Known rows, with every way that one mark hangs from another:
(K794 (K986 (K144 (K267 K895)) K936 K953)): [1.09,3.54,-1.09,2.94,-0.14,0.66,-1.12,1.09,3.51,1.80,2.66,-0.35,-3.90,2.21,-0.08,-0.38,0.44,0.07,-2.24,0.82,1.70,-0.58,1.76,2.93,3.47,-1.07]
(K895 (K267 (K144 (K986 K936 K953))) K459): [-0.09,5.62,0.24,0.19,1.42,-0.72,-2.89,-1.13,3.78,2.21,1.91,-0.56,-1.94,-1.48,0.75,0.16,0.96,-1.39,-1.61,0.22,2.85,-1.55,0.45,1.97,2.01,-0.30]
(K542 K925 (K953 (K986 (K144 K267) K936))): [0.08,6.11,-0.49,3.41,0.92,-0.12,-0.57,0.66,1.01,1.14,3.01,1.46,-2.12,1.21,0.91,2.01,1.36,1.09,0.69,1.96,1.24,-1.59,1.94,0.21,1.39,-0.80]
(K925 (K542 (K953 (K986 K144 K936)))): [1.12,3.62,-2.88,0.79,0.01,0.27,-0.67,-0.45,0.02,1.13,0.91,0.23,-2.39,2.20,0.11,0.02,1.72,0.49,2.04,0.36,0.56,-1.14,0.66,-0.20,-0.92,-2.01]
(K144 (K267 (K895 K459)) K986): [-1.81,3.60,1.04,0.86,-0.23,-1.15,-1.01,-0.99,3.85,0.40,-0.10,-0.68,-0.84,-2.20,0.89,2.43,0.63,-0.62,-1.21,1.48,0.80,-2.66,-0.29,2.12,2.32,0.37]
(K794 K986): [0.83,-1.77,-0.98,0.06,-0.78,-0.97,0.56,1.37,0.58,-0.47,0.73,-0.10,-0.79,0.96,-0.41,-0.72,-0.93,0.52,-1.21,-1.52,-0.07,1.25,0.07,-0.09,0.74,0.00]
(K542 K925): [-0.38,-0.18,1.00,0.72,-0.07,-0.57,-0.29,0.93,-0.73,-0.85,1.31,1.13,0.01,-0.71,-0.16,0.08,0.13,0.17,-0.49,-0.62,0.38,0.26,0.82,-0.02,-1.18,0.32]
(K936 (K986 (K144 (K267 (K895 K459))))): [-1.59,1.96,-1.70,1.37,-0.33,-0.76,-3.19,-1.28,4.43,1.70,-0.32,0.31,-0.90,-1.85,-0.93,1.70,2.09,0.20,-1.77,1.30,-0.31,-2.03,-0.21,2.62,1.85,0.99]
(K936 (K986 (K144 K267) (K953 (K542 K925)))): [-0.33,5.57,-0.46,2.64,0.48,-0.44,-2.54,-0.62,1.14,0.92,0.77,0.61,-0.60,-2.04,-1.10,1.01,3.09,0.34,-1.16,0.36,-0.48,-0.88,4.65,1.13,0.78,1.49]
(K936 (K986 (K144 (K267 K895)))): [-0.83,2.04,-1.71,2.34,-0.54,-0.43,-2.45,-0.47,3.66,0.96,-0.15,-0.81,-0.18,-0.70,-0.58,1.52,1.83,-0.25,-1.36,2.49,-0.27,-1.69,0.54,1.99,3.25,0.73]
(K267 (K144 K986) (K895 K459)): [-0.68,1.91,-0.46,0.39,0.52,-1.78,-2.30,-1.50,4.26,0.34,0.45,-0.95,-0.23,-2.07,1.37,1.67,0.88,-1.16,-1.22,0.43,1.55,-1.87,-0.79,2.46,2.44,-0.15]
(K144 K267): [-0.96,1.99,0.93,1.00,-0.18,0.17,-0.23,-0.18,1.15,0.37,-0.15,-0.24,-0.37,-0.13,-0.01,1.28,0.25,0.00,0.04,1.60,-0.25,-0.54,0.21,0.14,1.53,0.62]
(K925 (K542 (K953 K986))): [0.17,2.20,-2.14,-0.36,-0.32,-0.73,-0.68,-0.75,0.29,0.50,-0.83,-0.39,-0.38,1.26,-0.31,0.74,1.35,1.15,1.75,0.43,-0.80,-0.39,0.77,-1.22,-0.70,-0.78]
(K986 (K144 K267) K936): [0.05,3.45,0.29,2.10,0.21,1.12,-0.32,0.12,0.88,1.03,1.67,0.49,-2.31,0.81,0.43,0.63,0.65,-0.62,0.41,1.61,1.09,-1.35,0.08,1.08,1.34,-0.65]
(K953 (K986 K144)): [0.11,2.01,-2.05,2.28,1.04,-0.21,-0.71,-0.66,-0.90,0.19,-0.09,0.52,-0.74,-0.11,0.83,0.91,0.68,0.50,1.08,0.12,-0.25,-1.84,0.97,0.49,-0.14,-0.81]
(K794 (K986 K953)): [1.04,0.16,-1.44,0.20,-0.26,-0.50,-0.31,0.92,0.69,0.57,0.82,-0.05,-1.39,1.24,-0.79,-1.53,-0.65,1.01,-1.81,-2.09,0.23,1.04,2.07,0.52,0.47,-0.04]
(K267 (K144 (K986 K953)) K895): [0.32,3.89,-1.01,1.47,0.87,-0.96,-2.42,-1.04,3.63,0.71,0.71,-1.93,-0.18,-0.63,1.38,0.79,0.90,-1.20,-1.30,1.06,1.84,-1.78,2.07,2.50,3.46,-0.54]
(K925 K542): [-0.29,-0.55,-0.48,-0.93,-1.20,-0.15,-0.67,-0.39,-0.56,-0.50,-0.88,-0.29,-0.64,0.09,-1.03,-0.56,0.83,-0.38,0.88,-0.63,-0.60,0.11,-0.16,-0.34,-1.98,-0.26]
(K144 (K267 (K895 K459))): [-1.74,1.85,1.15,0.60,-0.07,-0.18,-1.49,-0.91,3.83,1.33,-0.24,0.10,-1.21,-1.05,0.00,1.99,0.96,0.16,-1.26,1.74,0.07,-1.13,-0.85,2.02,1.89,0.50]
(K459 (K895 (K267 K144))): [-0.61,0.31,-0.91,1.76,-0.64,0.10,-2.48,-0.33,4.13,-0.37,-0.18,-1.39,0.25,-0.54,-0.05,1.42,0.42,-0.64,-0.12,1.51,0.96,-0.31,0.63,0.16,2.87,0.09]
(K953 K542): [0.65,1.72,0.91,0.06,0.49,0.09,0.56,-0.59,0.02,-0.06,-0.43,-0.54,-0.02,-0.70,0.32,0.82,1.33,-0.23,0.64,0.41,-0.46,0.51,0.80,-0.32,0.86,0.06]
(K267 (K144 (K986 K936)) (K895 K459)): [0.19,2.83,-0.22,-0.20,0.75,-1.06,-1.75,-0.53,3.90,1.04,2.34,-0.65,-1.49,-1.40,1.76,1.04,0.85,-1.42,-1.38,0.97,2.45,-1.30,-1.91,1.89,2.24,-0.71]
(K986 (K144 K267) K936 (K953 (K542 K925))): [0.55,6.89,1.61,3.03,1.15,1.17,-0.86,0.11,0.20,1.25,2.59,1.08,-2.82,-0.48,0.17,0.69,2.36,-0.27,-0.14,0.80,1.29,-0.76,3.70,1.49,0.55,-0.30]
(K925 (K542 (K953 (K986 (K144 K267) K936)))): [0.18,5.69,-1.91,1.72,-0.14,0.42,-0.96,-0.64,1.06,1.54,0.76,0.00,-2.74,2.10,0.01,1.29,1.90,0.53,2.09,1.97,0.25,-1.66,0.91,-0.10,0.63,-1.43]
(K542 K925 K953): [0.03,1.16,0.43,0.73,-0.24,-0.66,-0.09,0.50,1.07,-0.03,1.43,0.94,0.17,0.74,-0.27,0.46,0.42,0.85,-0.22,-0.20,0.85,0.20,1.97,0.04,0.17,-0.04]
(K794 (K986 K144 K953)): [1.16,0.74,-2.42,1.98,-0.19,-0.05,-0.84,0.28,0.77,0.60,0.75,0.36,-2.09,1.44,-0.85,-1.55,-0.12,0.58,-1.34,-2.62,0.59,-0.31,2.96,2.16,0.36,-0.82]

Rows:
[-1.17,2.84,0.53,0.62,0.56,-1.87,-2.40,-1.76,4.04,0.42,-0.08,-0.77,-0.18,-2.41,0.72,1.67,0.88,-1.61,-0.84,0.22,1.82,-1.91,-0.40,1.82,2.47,0.30]  (K895 (K267 (K144 K986)) K459)
[0.11,2.63,-0.66,1.29,0.70,-1.24,-0.32,0.56,0.15,0.15,1.38,0.98,0.26,0.41,0.52,1.47,0.63,1.73,0.35,0.36,0.20,-0.26,1.93,-0.91,0.06,-0.18]  (K542 K925 (K953 K986))
[-0.67,0.14,-0.32,0.07,0.60,-0.86,-2.70,-1.51,4.21,1.34,0.39,-0.10,-0.64,-1.02,0.34,1.27,1.22,-0.46,-1.21,0.65,0.80,-0.31,-1.38,2.40,1.96,0.01]  (K267 K144 (K895 K459))
[0.61,3.50,-1.44,1.74,0.65,-0.51,-2.31,-0.44,0.01,0.54,0.87,0.88,-0.23,-2.01,-1.04,-0.22,2.82,0.38,-1.16,-1.21,-0.26,-0.30,4.39,0.96,-0.76,0.76]  (K936 (K986 K144 (K953 (K542 K925))))
[-1.63,2.38,0.25,2.34,0.00,0.14,-2.04,-1.58,3.89,1.28,-0.29,0.59,-1.98,-0.82,-0.06,2.01,1.47,-0.29,-0.68,1.26,0.54,-2.44,0.07,3.58,1.74,-0.11]  (K986 (K144 (K267 (K895 K459))))
[1.12,3.80,1.04,0.74,1.65,-0.43,0.54,1.33,-1.90,0.06,2.82,0.82,-1.07,-1.21,1.42,1.21,1.57,0.60,0.52,0.80,0.21,0.88,0.52,-1.88,-0.55,-0.18]  (K953 (K542 K925) (K986 K936))
[0.26,2.96,0.83,1.31,1.32,-1.05,0.08,0.35,-1.55,-0.63,0.89,0.68,0.09,-1.77,0.98,1.87,1.67,0.79,0.71,0.35,-0.66,0.33,1.67,-1.31,-0.47,0.35]  (K953 (K542 K925) K986)
[2.01,1.63,-2.11,1.37,0.13,0.58,-0.30,1.27,0.40,1.33,2.63,0.63,-3.35,2.09,-0.38,-2.25,-0.28,0.41,-1.52,-2.09,1.50,0.22,1.85,1.56,0.21,-1.33]  (K794 (K986 K144 K936 K953))
[0.66,6.52,0.20,3.40,1.55,0.68,-0.48,-0.29,1.96,1.43,1.39,-0.79,-2.41,0.01,1.89,2.91,2.66,-0.29,0.80,3.82,0.38,-1.53,0.49,1.09,3.87,-1.01]  (K953 K542 (K986 (K144 (K267 K895)) K936))
[0.27,2.70,-3.11,1.35,-0.31,-0.34,-1.17,-1.39,0.29,0.46,-0.95,0.09,-1.12,1.46,-0.36,0.72,1.81,0.75,2.17,-0.05,-0.28,-1.79,1.80,0.32,-0.69,-1.50]  (K925 (K542 (K953 (K986 K144))))
[1.35,3.64,-1.39,0.00,1.11,-0.01,0.50,0.59,0.56,1.64,1.94,0.09,-0.98,1.80,1.16,0.62,0.39,1.32,0.72,1.57,0.71,0.01,-0.14,-1.40,1.11,-1.10]  (K542 (K953 (K986 K936)))
[-0.78,3.30,0.52,1.74,0.27,0.86,-1.52,-0.61,3.52,1.93,1.55,0.79,-3.21,-0.14,0.34,1.28,1.42,-0.46,-0.88,1.65,1.47,-1.90,-1.10,3.08,1.66,-0.64]  (K986 (K144 (K267 (K895 K459))) K936)
[0.28,2.91,-0.86,1.44,-0.44,-0.18,-1.50,0.72,3.80,-0.55,1.80,-1.98,-0.59,-1.10,1.38,1.21,0.01,-1.64,-0.28,1.90,2.56,-1.34,0.13,-0.24,3.12,-0.64]  (K459 (K895 (K267 (K144 (K986 K936)))))
[-0.60,6.35,0.76,0.41,0.71,0.02,-1.35,-0.26,3.60,2.20,1.80,-0.36,-2.59,-1.29,0.94,0.96,0.75,-0.36,-1.94,1.53,1.88,-2.30,0.48,2.29,1.93,-0.30]  (K144 (K267 (K895 K459)) (K986 K936 K953))
[0.96,2.86,-1.80,1.74,1.35,0.39,-0.26,0.25,-1.19,0.96,1.74,0.76,-1.91,0.51,1.31,0.22,0.64,0.30,0.99,0.52,0.75,-1.25,-0.27,-0.01,-0.30,-1.30]  (K953 (K986 K144 K936))
[1.26,4.43,0.08,2.52,1.74,-0.08,0.12,0.67,-1.90,0.01,2.66,1.39,-1.87,-0.88,1.46,1.14,2.02,0.24,0.99,0.27,0.65,-0.42,1.48,-0.35,-0.66,-0.86]  (K953 (K542 K925) (K986 K144 K936))
[-0.73,5.63,0.44,2.03,0.25,-0.28,-1.13,-0.40,3.21,0.73,0.21,-1.72,-0.71,-0.79,0.94,1.50,0.59,-0.63,-1.37,2.17,1.16,-2.60,2.44,2.21,3.44,0.00]  (K144 (K267 K895) (K986 K953))
[0.66,5.74,0.13,1.16,1.28,-0.38,-2.12,-0.30,3.11,1.46,2.15,-1.62,-1.31,-0.32,1.09,0.04,0.69,-1.85,-1.13,1.35,3.03,-1.33,1.24,1.36,3.38,-0.61]  (K895 (K267 (K144 (K986 K936 K953))))
[-0.94,4.81,-0.02,0.76,1.10,-1.40,-3.34,-2.08,4.05,1.55,0.01,-0.76,-0.78,-2.12,0.39,0.88,1.07,-1.15,-1.51,-0.29,2.06,-2.16,1.59,2.55,2.15,0.30]  (K895 (K267 (K144 (K986 K953))) K459)
[-1.28,1.17,0.62,0.33,0.60,-0.97,-2.99,-1.64,4.00,1.34,-0.18,-0.03,-0.53,-1.21,-0.26,1.29,1.12,-0.90,-0.85,0.47,1.03,-0.39,-0.87,1.77,1.97,0.53]  (K895 (K267 K144) K459)
[1.06,4.49,-0.41,-0.21,0.75,0.28,0.03,0.59,-0.26,0.87,2.12,-0.52,-1.41,-0.29,1.04,-1.02,-0.22,-0.55,-0.81,-0.26,1.89,-1.23,1.40,0.19,0.03,-0.80]  (K144 (K986 K936 K953))
[-0.59,2.58,-1.18,2.53,-0.21,-0.31,-2.34,-0.65,4.58,1.89,0.58,0.57,-3.33,0.39,-0.86,0.49,0.82,0.70,-2.51,-0.85,0.71,-1.42,2.10,4.11,2.23,-0.26]  (K794 (K986 (K144 (K267 (K895 K459))) K953))
[1.04,2.85,-0.30,0.76,0.67,-0.79,-0.94,0.32,3.21,0.32,2.56,-1.82,-0.78,-0.26,2.14,0.87,0.55,-1.87,-0.85,2.16,2.55,-1.08,-1.03,1.16,3.62,-1.02]  (K267 (K144 (K986 K936)) K895)
[0.27,6.47,1.05,3.48,1.52,0.06,-0.17,0.43,-0.72,0.36,2.53,1.07,-2.23,-0.96,1.37,2.49,2.32,0.23,1.12,1.87,0.35,-0.98,1.71,-0.20,0.82,-0.29]  (K953 (K542 K925) (K986 (K144 K267) K936))
[0.09,5.76,-1.46,1.91,0.63,0.21,-2.31,-1.47,1.86,1.80,-0.55,-0.45,-0.64,-1.41,-0.97,0.86,2.84,0.19,-0.60,0.99,-0.86,-1.16,3.73,1.13,2.02,1.05]  (K936 (K986 (K144 K267) (K953 K542)))
[-0.84,4.74,-0.61,2.31,1.27,0.22,-1.72,-0.57,2.59,2.21,1.60,0.92,-3.12,-0.49,1.19,2.30,1.66,0.47,-0.26,2.29,0.75,-2.38,-1.11,2.08,1.57,-0.73]  (K953 (K986 (K144 (K267 (K895 K459))) K936))
[0.37,4.03,-1.21,0.88,1.01,-0.92,-1.94,-1.20,1.67,0.53,0.60,-1.14,0.00,-0.84,0.94,0.19,0.44,-0.91,-0.56,-0.20,1.53,-1.61,2.41,1.23,1.68,-0.24]  (K267 (K144 (K986 K953)))
[2.72,3.27,-1.31,1.36,0.58,0.64,0.15,0.72,0.50,1.27,2.23,0.08,-3.31,1.34,-0.07,-1.47,1.06,0.08,-0.95,-1.68,1.12,0.79,2.63,1.25,0.98,-1.32]  (K794 (K986 K144 K936 (K953 K542)))
[0.90,3.10,-1.49,-0.74,0.72,-0.31,-1.52,-0.67,0.66,1.45,-0.36,-0.68,0.47,-1.56,-0.93,-0.36,2.14,0.60,-1.20,-0.01,-1.11,0.78,2.50,-0.54,0.63,1.09]  (K936 (K986 (K953 K542)))
[-0.59,3.89,-2.25,2.52,0.06,0.06,-3.36,-0.87,3.80,2.04,0.00,-0.70,-0.79,-0.37,-0.95,0.71,1.98,0.16,-2.07,1.89,-0.05,-1.95,2.54,2.64,2.94,0.56]  (K936 (K986 (K144 (K267 K895)) K953))
[-1.53,5.54,0.46,0.94,0.40,-0.58,-1.86,-1.25,3.92,1.49,0.02,-0.51,-1.38,-1.97,0.55,1.59,0.90,-0.15,-1.86,1.02,1.04,-2.88,1.63,2.80,2.08,0.33]  (K144 (K267 (K895 K459)) (K986 K953))
[0.52,4.83,-1.40,1.52,0.08,0.35,-2.33,0.31,3.89,0.60,1.91,-1.94,-1.22,-0.88,1.00,0.41,0.19,-1.22,-0.91,1.30,2.77,-1.48,2.14,0.45,2.81,-0.68]  (K459 (K895 (K267 (K144 (K986 K936 K953)))))
[1.84,5.05,-0.38,1.33,1.43,1.63,-0.41,-0.55,-0.16,1.67,1.38,0.23,-2.48,0.47,0.27,-0.69,2.01,-0.46,0.34,-0.14,1.15,-0.48,2.60,1.40,0.25,-1.28]  (K986 K144 K936 (K953 K542))
[-0.65,1.99,-1.06,2.03,-0.69,-0.79,-1.93,-0.31,4.11,-1.25,-0.13,-2.23,0.59,-1.81,1.04,1.88,0.07,-1.43,-0.06,1.41,1.66,-1.95,1.23,0.33,3.28,-0.05]  (K459 (K895 (K267 (K144 K986))))
